Each row was made from one walk, in order. Every step used is in the known rows, and no mark comes twice. Write each row's walk.
(in the rows, 128 means zero)
Known rows
burig -> feru -> nufabiv: [ 96 171 112 140 138 146 132 137 114  75 136  99  98 116 111  98 140 118
  84  88 164 152 163 126 145 119 110 107 118 112 133 109 140 161 103 143
 112 111 111 139 117 138 120]
fubit -> muba -> nufabiv -> feru -> burig -> lifum -> zopu: [111 211 162 152 145 138 165 142 124  51  90 111 139 130 101 108 156 145
  55 108 191 159 143  75 184 147 108 165 102 107 153  92 149 137 112 154
 126 115 134 180 156 118 118]
fubit -> vodo -> rebup -> nefa -> zopu: [179 124 167 116  93 113 104 126 131 233 117  93 144 145 110 128 105 145
 153 167  43 152 111 111  58 129 171 163 163 123 127 167 138 130 155  61
 109 168 173 119 109 135 161]
burig -> lifum: [111 129 118 138 128 114 132 100 120  84 124 131 119 122 116 106 153 117
  98 105 139 138 138 116 134 127 126 134 130 114 152  99 134  95 108 142
 122 115 134 141 138 102 130]
nefa -> zopu -> lifum: [153 120 126 122 132 108 108 106 107 107 125 113 144 111 103 137 129 133
 120 138  84 110  95 106 121 160  95 141 112 115 111 182 103 101 125  91
  96 150 119 136 150 118 141]
lifum -> zopu -> nefa -> fubit -> muba -> nufabiv -> feru: [182 182 196 110 139 133 156 136 126 148 118  97 159 124 145 140 125 120
  97 127 110 117 146  92 127 174 123 194 128 115  28 132 127 156 156 110
 159 156 147 155 128 177 106]
rebup -> nefa -> fubit: [189 122 155 126 114 111 114 133 123 168 139 102 159 128 127 141 122 105
 142 135  84 132 150 128 115 129 117 154 145 119 108 125 151 149 158  93
 124 160 155 138 131 132 127]
vodo -> rebup -> nefa -> zopu -> lifum -> burig: [193 161 177 139 123  83  81 137 118 168 166 119 144 113  96 131 108 122
 146 168  90 122 103  97 110 161 108 155 137 105 129 168 128 106 134  55
  95 181 166 142 147 106 171]
muba -> nufabiv -> feru -> burig -> lifum: [ 86 211 139 147 139  85 154 141 111  33 106  99 134 138  85 102 169 125
  78 108 171 172 122  98 195 133  91 154 100 113 187  94 159 119 101 166
 114 118  96 192 149  83 116]
feru -> nufabiv: [114 152 115 137 113 146 134 130 128 102 125 104 106 120 134 124 124 130
  89 117 133 140 136 126 130 132 109 128 125 124 131 125 143 155 110 146
 115 107 120 154 124 150 126]
nefa -> rebup: [143 120 132 104 123 150 125 159 113 133 137 135 143 130 123 121 135 130
 123 138 107 127 116 160 127 135 134 141 120 122  98 151 133 123 139 100
 115 129 130 129  95 121 132]
burig -> lifum -> zopu -> nefa -> fubit: [174 115 168 124 138 114 108 108 103 104 134 119 142  97 162 109 136  93
 101 138 125 124 162  93 118 154 122 172 165  93  57  92 134 114 121 112
 112 140 151 120 145 123 132]
feru -> burig -> lifum -> zopu -> nefa -> fubit: [160 125 176 125 146 102 106 132  97  81 131  91 146  93 148 101 135  84
  86 141 145 137 170  93 161 142 108 169 149  94  77  81 145 122 112 124
  91 146 138 125 153 115 134]
fubit -> muba -> nufabiv: [121 168 136 114 129 167 155 129 145 153 109 133 128 140 108 130 120 156
  94  96 118 133 131 114 118 126 138 148 113 138 118 149 116 154 123 133
 173 142 147 167 130 152 111]
lifum -> burig: [113 142 141 141 150 118 116 142 123 120 166 134 116 115 121 114 123 127
 119 129 175 117 134 143 150 131 113 135 122 129 135 121 134 137 128 130
 111 142 135 133 143 107 132]
fubit -> nefa: [124 102 122 104 124 131 126 143 127 150 142 110 143 145 114 129 126 150
 105 155 100 142 128 118 117 125 148 128 150 119 115 126 129 142 131 119
 128 146 144 119 118 138 126]
burig -> lifum -> zopu -> nefa: [126 135 165 137 137 104 119 104 115  74 137 130 121 102 161  97 131  99
  93 153 155 134 145  76 125 160 135 144 152  89  89  89 137  91 112 119
 126 112 145 111 143 120 144]
muba -> nufabiv -> feru -> burig -> lifum -> zopu -> nefa: [104 209 176 150 148  85 142 138 106  38 112  96 127 115 130  86 151  97
  70 154 186 169 138  62 185 165 106 158 124  86 120  89 161 107 110 146
 123 108 113 165 149 102 133]
lifum -> burig -> feru: [ 97 169 136 141 163 114 118 141 107 101 171 144 107 110 104  86 138 122
 112 105 199 134 161 140 159 123 122 120 116 115 126 107 136 143 120 134
 110 133 133 116 142 106 123]
muba -> nufabiv -> feru: [114 197 140 131 134 110 158 145 127 101 110 112 138 148 104 134 144 137
 109 120 143 148 106 124 142 146 106 145 104 128 145 136 142 139 132 141
 151 120 108 181 128 128 116]
muba -> nufabiv -> feru -> burig -> lifum -> zopu: [102 220 164 156 145 110 144 140 107  16  94 111 135 127 101 100 159 126
  82 124 208 165 132  89 183 141  95 155 112  93 167  89 159 120 102 156
 113 101 109 191 161  93 136]
nufabiv -> feru -> burig -> lifum: [106 162 125 158 137  86 142 133 120  48 122 107 127 128  96 110 180 107
  93 110 168 155 139 105 198 136  91 139 105 108 182  77 156 118 114 168
  77 124 105 161 149  85 115]
rebup -> vodo -> fubit: [161 110 132 140  97 136 137  93 143 190 137 118 136 143 114 124 108 119
 122 124  67 135 110 107 127 117 142 111 145 124 109 119 131 137 143  64
 155 146 124 143 143 149 127]
muba -> nufabiv: [110 174 139 119 136 128 143 133 124 123 119 125 130 136 113 123 118 141
 109 126 131 139 117 127 121 128 126 138 123 127 133 142 132 135 120 130
 167 125 121 166 135 125 126]
fubit -> nefa -> zopu -> lifum -> burig -> feru -> nufabiv: [102 158 118 122 150 126 110 141  87  74 176  79 122 104  63  90 131 149
  38 119 140 141 141 108 140 154  91 131 111  93 103 153 125 156 104 106
  64 157 132 143 151 116 131]
rebup -> vodo -> fubit -> muba -> nufabiv: [157 150 147 126  97 174 166  88 156 228 118 128 133 152 106 129 105 148
  88  96  56 144 106 103 116 117 155 140 127 134 112 141 121 172 146  62
 206 154 145 167 145 178 112]
rebup -> nefa -> zopu -> lifum -> burig: [159 147 153 139 132  76  94 123 107 131 160 107 148 104  95 132 117 130
 121 164 119 118 115 102 127 167  88 146 125 108 132 172 133 117 148  68
  89 159 156 144 160  98 153]
fubit -> vodo -> rebup: [159 146 151 114 103 158 125 129 146 190 122 131 119 146 129 121 115 146
 147 150  87 134 110 133  72 119 180 148 151 133 137 152 128 118 123 109
 137 156 161 126  99 137 143]
nefa -> rebup -> vodo: [150 122 129 121 105 163 129 136 113 160 150 132 144 139 117 130 136 120
 117 114  71 125 104 152 121 121 128 123 131 115 100 143 137 138 154  73
 122 142 126 144 127 143 129]
vodo -> rebup: [161 140 148 121 122 124 118 133 138 172 129 134 122 138 132 128 125 116
 152 137 111 135 112 120 115 122 148 143 146 128 132 115 131 114 120 114
 134 144 134 132 117 133 137]

Which walk is each row?
[127 137 141 152 133 133 120 114 115  67 116 142 127 117 135 108 144 121
  97 130 178 134 148 100 125 139 121 144 151  94 132  99 136 101 111 131
 119 103 141 136 148 108 149]	burig -> lifum -> zopu
[131 162 169 145 146  92 124 161  92  44 136 106 146 102 131  89 166  97
  77 158 157 155 129  93 188 174 106 155 129  76  85 100 165 103 127 115
  72 122 127 125 111  93 138]	nufabiv -> feru -> burig -> lifum -> zopu -> nefa -> rebup
[118 164 167 161 150  72 131 141 111  35 129  98 128 102 136  94 158  87
  85 162 182 150 146  64 193 168 102 146 135  86 112  77 158 112 123 146
  76 119 124 127 146  99 131]	nufabiv -> feru -> burig -> lifum -> zopu -> nefa
[147 125 171 132 139 113 117 128 126 130 136 123 125 109 172 119 111 103
 125 170 146 128 137  94 115 162 138 138 158 103  60 128 129 124 130 107
 127 123 145  97 118 150 145]	lifum -> zopu -> nefa
[130 138 168 123 141 117 108 154  88  67 150 113 137  94 136  81 144 100
  84 169 152 147 142 100 170 156 127 149 132  78  74 104 148 107 111 104
  84 125 138 113 119  94 153]	feru -> burig -> lifum -> zopu -> nefa -> rebup
[133 138 141 128 146 100  96 119 102 105 163 118 133  99  91 126 126 141
 116 135 127 101 100 120 138 162  91 149 106 120 110 175 111 112 126  92
  82 152 125 140 163  96 147]	nefa -> zopu -> lifum -> burig
[171 179 160 137 141  78  83 136 104 150 172 122 138 105  76 101 124 113
 137 141 113 135 125 101 120 151 108 135 129  93 127 158 136 112 126  57
  89 168 155 126 144 101 164]	vodo -> rebup -> nefa -> zopu -> lifum -> burig -> feru
[231 131 175 112 101 148 124 138 153 247 130 123 156 139 130 157 116 115
 145 119  48 122 146 119  93 127 146 164 154 129 101 110 136 159 159  79
 143 191 191 137 112 169 120]	vodo -> rebup -> nefa -> fubit -> muba
[199 144 167 125 106  84  98 118 120 177 120 114 147 128 106 143 115 118
 150 172  43 131  94  83  85 158 114 147 143 102 119 178 131  99 137  54
 109 172 149 140 143 124 164]	vodo -> rebup -> nefa -> zopu -> lifum
[168 153 145 113  99 194 164 115 138 228 134 129 152 157  99 124 104 151
  81  98  35 139  96 131 121 122 160 148 118 124  77 167 123 153 152  38
 190 162 150 171 108 168 120]	nefa -> rebup -> vodo -> fubit -> muba -> nufabiv
[153  60 128 115  99 129 123  99 128 228 137  80 167 156  86 125 110 161
 110 144   4 153 104 114 112 118 157 130 153 111  78 134 122 156 157  35
 137 174 139 125 140 169 128]	rebup -> vodo -> fubit -> nefa -> zopu
[208 117 183  82 102 125 114 128 139 231 145  96 133 130 152 126 108 115
 148 157  46 115 125 122  66 129 177 179 174 133  64 155 122 122 129  93
 124 196 166 108  93 149 126]	zopu -> nefa -> fubit -> vodo -> rebup
[120 135 131 105 163 101  98 141  82 109 178 118 152 112  55  95 138 160
  80 136 132 127 133 112 128 143 112 132 114  99  99 172 118 128 122  88
  72 172 136 117 159 102 135]	fubit -> nefa -> zopu -> lifum -> burig -> feru
[159 111 133 109 107 132 121 131 121 167 171 116 143 125 143 122 129  94
 122 135  47 127 109 132 113 134 133 123 143 105  52 151 135 141 165  62
 124 161 135 122 110 146 125]	zopu -> nefa -> rebup -> vodo
[162 181 146 149 106 154 182 102 161 198 115 108 138 166  97 145 121 143
  87  94  64 142 103 105 141 135 135 142 118 126 115 138 136 170 159  77
 181 153 129 191 142 185  97]	rebup -> vodo -> fubit -> muba -> nufabiv -> feru
[191 121 164 113  90 136 125 125 131 199 121  94 158 143 128 135 116 134
 131 144  71 134 141 138  88 121 145 169 155 128 122 146 145 134 167  85
 123 176 172 139 109 135 131]	rebup -> nefa -> fubit -> vodo
[153  98 140  93 111 150 122 156 117 198 144 120 166 145  99 113 113 162
  86 159  52 151 106 145 137 134 168 147 142 106  67 154 132 130 140  59
 139 157 161 122  86 138 131]	vodo -> fubit -> nefa -> rebup
[ 81 186 116 152 151 133 128 150 106  74 174 112  88 103  99  83 134 129
  68  97 203 143 174 144 166 129 102 118 106 116 138 105 146 166 105 148
  97 116 120 144 132 128 123]	lifum -> burig -> feru -> nufabiv
[206 138 196 106 114 138 110 109 121 173 129 110 137 121 156 104 123 116
 118 158  91 125 141  96  68 140 168 192 192 101  73 103 137  88 124  96
 110 171 183 111 107 131 148]	burig -> lifum -> zopu -> nefa -> fubit -> vodo -> rebup
[136 105 124  84 117 156 119 170 112 155 146 117 167 143 106 118 132 151
  97 148  80 137 106 154 120 128 149 140 135 107  87 152 133 131 138  85
 118 148 151 117  95 132 128]	fubit -> nefa -> rebup
[142 116 150 134 116  90 107 125 116 157 125  99 153 131 109 132 117 121
 139 149  79 148 129 113 113 140 118 140 132 114 116 145 144 145 162  75
 120 141 147 126 134 131 147]	rebup -> nefa -> zopu
[177 125 174 111 118 134 119  99 114 130 127 103 139 109 156 101 128 116
  82 143 111 123 153 107  90 144 151 185 175 100  73 118 131 101 129 107
 106 154 174 110 122 129 142]	burig -> lifum -> zopu -> nefa -> fubit -> vodo
[187 112 169 122 127 140 130 107 121 137 133 119 142 100 154 118 136 107
  79 115 120 113 179  91 119 151 136 179 152 104  36 100 126 124 132 109
 120 157 181 115 141 148 113]	burig -> lifum -> zopu -> nefa -> fubit -> muba
[120 146 160 143 144  96 113 129 109  59 133 104 121  91 150  86 134  87
  83 161 172 151 150  67 166 147 120 141 146  85 101  81 144 103 107 134
  97 115 134 115 149 100 146]	feru -> burig -> lifum -> zopu -> nefa
[126 187 123 138 156 116 118 133 104  77 175 150 109 100  88  95 138 119
 108 107 188 108 137 118 148 145 100 114 109 107 136 153 123 108 102 123
 104 146 126 128 156  91 140]	zopu -> lifum -> burig -> feru
[219 195 189 113 114 127 146 145 141 216 111 105 170 165 110 160 131 113
 130 117  58 139 129 110 101 142 125 187 140 132 111 118 150 159 165  92
 170 186 164 184 109 162 106]	vodo -> rebup -> nefa -> fubit -> muba -> nufabiv -> feru
[151 111 143 115 139 106 101 122 116 177 166 108 160 121  71 114 103 173
  85 167  81 126  98 111 139 160 128 152 132 106  84 174 109 115 123  51
 105 185 157 131 158 106 145]	vodo -> fubit -> nefa -> zopu -> lifum -> burig
[169 120 144  98 109 160 134 119 122 182 122  95 147 135 130 127 120 148
 122 120  88 120 132 155  94 116 149 165 145 135 104 158 125 131 142 114
 115 166 150 132 114 134 122]	nefa -> fubit -> vodo
[114 179 156 168 139 101 135 145 109  23 108 105 137 123 117 107 169 113
  90 140 200 152 141  90 191 150  93 151 118  93 164  70 162 115 115 154
  82 103 112 147 153  97 130]	nufabiv -> feru -> burig -> lifum -> zopu
[167 184 151 109 133 147 168 136 131 156 108 110 159 151 104 149 143 141
  98  75  94 126 132 136 137 139 108 181 102 148  97 136 126 168 150 131
 153 161 137 185 131 161  77]	nefa -> fubit -> muba -> nufabiv -> feru
[173 106 148 101 135 106 118 122 118 163 150  93 145 113 151 133 124  95
 131 136  81 110 142 127 115 142 125 158 148 125  55 125 120 133 141 113
 117 170 137 115 120 141 109]	zopu -> nefa -> fubit
[177 108 164 134 106 137 124 101 116 151 153 133 140 118 146  84 127  96
  84 152  72 137 117  99 126 152 153 140 168  71  36 111 145  97 136  27
 136 142 155 118 125 137 158]	burig -> lifum -> zopu -> nefa -> rebup -> vodo -> fubit
[175 172 146 125 103 171 176 123 142 213 126 120 159 165  90 131 129 148
  76  96  41 141  87 126 145 146 140 153 110 118  85 162 139 162 166  46
 179 161 137 191 110 175  99]	nefa -> rebup -> vodo -> fubit -> muba -> nufabiv -> feru
[169 130 139 127 110  87 106 106 118 137 125 102 154 112 105 144 121 115
 129 162  69 131 105  90 109 159  96 140 121 104 123 185 125 115 145  65
  99 151 143 139 153 113 154]	rebup -> nefa -> zopu -> lifum
